What can hang from each mark:
telusum: lefu
pelubu: duko vaseg
vaseg: lefu sudad vitila
vitila: vaseg
lefu: telusum vaseg
sudad: sikap
rigum: duko pelubu

Known rows, with every way that one mark hangs from another:
vitila{vaseg{lefu}}: [-0.380  0.815 -0.833  3.674  3.688 -4.517  2.637  0.534 -5.572 -6.651
 -4.839 -0.799  1.907 -3.611 -1.449 -1.808 -3.431 -1.498]
pelubu{vaseg{lefu{telusum} sudad{sikap} vitila}}: [-4.503 -2.662 -1.556  7.986  8.759 -3.692  0.484  0.112 -1.524 -4.501
 -4.753  2.296  4.005 -2.543  1.000 -0.058  1.171 -1.333]
rigum{pelubu{duko}}: [ 1.913  2.290 -1.102  2.435 -4.353  4.353  8.427 -3.554  0.307  1.547
 -3.525  1.237  3.341 -0.688  0.560 -0.853 -3.994 -0.391]
rigum{duko pelubu{vaseg{vitila}}}: [-0.958  3.554 -0.336  4.111 -4.830  3.534  7.278 -4.605  0.951  3.926
 -3.821  3.269  4.632 -0.735  0.822 -1.640 -2.869 -0.556]
lefu{telusum}: [ 0.577  0.182 -1.739  5.872  2.561 -1.414  2.281 -1.271 -1.734 -2.361
 -2.529  4.371  3.219 -2.665  2.744  2.796 -5.575 -0.033]
rigum{duko pelubu{vaseg{lefu{telusum} sudad{sikap} vitila}}}: [-1.686  0.586 -1.633  5.859 -1.266  1.553  5.326 -2.302  1.836  1.086
 -5.083  2.755  5.022  0.158  1.679 -2.077 -0.566  1.413]
rigum{duko pelubu{vaseg}}: [ 0.482  3.911  0.563  4.228 -7.074  4.966  8.732 -5.553  1.542  4.452
 -4.014  3.620  4.460 -1.123  1.488 -0.842 -3.856 -0.096]
telusum{lefu{vaseg{sudad vitila}}}: [-2.649  0.249 -0.181  6.077  3.153 -5.471  0.870  2.389 -2.908 -3.262
 -0.867  0.076  2.612 -1.089 -0.937 -0.376 -6.973  2.299]
pelubu{vaseg{sudad vitila}}: [-4.139 -0.164 -0.243  5.929  4.638 -1.963  3.319 -1.527 -2.507 -1.660
 -4.643  1.401  3.649 -2.796 -0.643 -0.806 -1.046 -3.526]
pelubu{duko vaseg{sudad vitila}}: [-3.178  0.035 -1.612  4.681  1.512  0.319  5.384 -2.235 -0.451 -0.317
 -4.263  1.505  4.624 -2.429 -0.573 -2.221  0.338 -2.561]
pelubu{duko}: [ 1.762  0.998 -1.450  2.960 -1.738  2.316  7.148 -2.593 -1.288 -0.288
 -2.981  0.681  3.031 -2.297  0.234 -0.063 -3.388 -2.007]
telusum{lefu{vaseg}}: [-0.740  1.829  1.106  5.862  0.234 -3.205  2.300  0.301 -2.512 -1.854
  0.132  1.565  2.292 -2.206  0.016  1.437 -8.758  2.350]
lefu{telusum vaseg{sudad vitila}}: [-5.564 -3.161 -2.589  6.557  5.286 -5.746 -2.174  4.972 -1.574 -4.349
 -2.028  1.282  4.975  0.228  0.279  0.987 -3.580  1.541]
vaseg{vitila}: [-2.152  0.067 -1.926  4.059  5.956 -2.897  2.179  0.054 -4.577 -2.745
 -2.936 -0.146  2.378 -1.922 -1.210 -0.309 -2.715 -3.999]
lefu{telusum vaseg{sudad{sikap} vitila}}: [-5.677 -4.313 -2.163  7.080  6.425 -5.192 -1.348  4.812 -1.157 -4.907
 -1.586 -0.155  4.050  0.714  0.543  1.619 -2.987  1.050]
rigum{duko}: [ 1.542  1.716 -0.616  4.089 -2.914  1.481  6.596 -2.446 -1.669  0.849
 -3.657  0.976  3.109 -1.656  0.777  0.079 -4.541 -1.619]
telusum{lefu{vaseg{vitila}}}: [-2.148  1.443  0.220  5.773  2.458 -4.665  0.867  1.237 -3.094 -2.392
  0.334  1.219  2.496 -1.840 -0.671  0.625 -7.725  1.847]

Rows:
[-1.184  0.600  0.699  6.154  0.921 -4.019  2.310  1.444 -2.304 -2.749
 -1.107  0.454  2.475 -1.442 -0.267  0.458 -8.021  2.801]  telusum{lefu{vaseg{sudad}}}
[-1.552  1.616 -1.428  4.916 -2.474  1.716  5.683 -2.435  0.973  1.689
 -5.695  2.450  5.280 -0.147  0.596 -3.046 -0.699  0.730]  rigum{duko pelubu{vaseg{lefu sudad vitila}}}
[-5.452 -3.697 -0.559  5.356  5.179 -3.749  1.400  4.236 -2.758 -4.162
 -2.381 -3.889  2.842  0.679 -2.009  0.159 -2.212 -1.936]  lefu{vaseg{sudad{sikap} vitila}}
[ 0.318  2.963 -0.648  5.278 -4.929  3.400  6.142 -4.345  1.937  2.871
 -4.435  5.236  5.376 -1.290  2.408 -0.709 -2.738  1.797]  rigum{duko pelubu{vaseg{lefu{telusum}}}}
[-0.095  2.001 -0.530  4.978 -4.688  3.138  7.116 -3.350  1.577  2.263
 -5.904  2.863  5.121 -0.550  1.281 -2.214 -1.704  1.259]  rigum{duko pelubu{vaseg{lefu sudad}}}
[-2.730 -0.556  0.134  6.412  3.891 -5.054  1.425  2.281 -2.623 -3.694
 -0.574 -0.882  1.966 -0.744 -0.751  0.107 -6.552  1.941]  telusum{lefu{vaseg{sudad{sikap} vitila}}}
[-3.598 -3.781 -0.886  7.130  3.154 -3.124  0.701  3.436 -0.300 -4.131
 -1.880  0.390  3.803  0.142  1.509  2.748 -4.444  1.752]  lefu{telusum vaseg{sudad{sikap}}}
[-1.306 -2.342 -1.717  5.463  6.372 -5.770  2.083  2.277 -4.061 -8.839
 -5.689 -1.983  1.765 -2.048 -0.286 -1.880 -2.163  0.123]  vitila{vaseg{lefu{telusum} sudad{sikap}}}
[-1.209 -1.214 -2.185  4.918  5.217 -6.283  1.289  2.446 -4.492 -8.310
 -6.161 -0.549  2.668 -2.514 -0.546 -2.512 -2.717  0.626]  vitila{vaseg{lefu{telusum} sudad}}
[-0.469  0.481 -1.617  4.466  4.275 -5.234  1.272  0.779 -4.787 -7.038
 -4.433  1.036  2.490 -3.610 -0.154 -1.093 -3.822  0.007]  vitila{vaseg{lefu{telusum}}}
[-1.144  2.087 -1.455  3.867 -1.044  2.615  5.596 -3.446  0.535  1.059
 -3.914  3.272  4.787 -1.666  0.337 -1.779 -0.741 -0.389]  rigum{pelubu{duko vaseg{lefu vitila}}}
[-1.080 -0.920 -1.398  4.098  4.646 -5.585  2.618  2.150 -5.302 -7.977
 -6.562 -2.358  2.091 -2.532 -1.821 -3.216 -2.330 -0.815]  vitila{vaseg{lefu sudad}}
[ 0.388  3.157 -0.106  4.675 -5.400  3.893  7.102 -4.547  1.376  3.161
 -4.684  3.956  4.971 -1.281  1.548 -1.232 -2.486  0.820]  rigum{duko pelubu{vaseg{lefu}}}
[-3.514 -2.487 -2.915  6.761  5.632 -1.451  2.589 -0.640  0.536 -3.091
 -4.359  2.396  5.008 -2.203  1.077 -1.451  2.584 -0.348]  pelubu{duko vaseg{lefu{telusum} sudad{sikap} vitila}}
[-1.720  0.054 -1.535  4.528  0.392  2.236  6.150 -2.420  1.010 -0.190
 -4.769  1.171  4.270 -0.589  0.266 -2.283  0.442 -0.255]  rigum{pelubu{duko vaseg{lefu sudad{sikap} vitila}}}
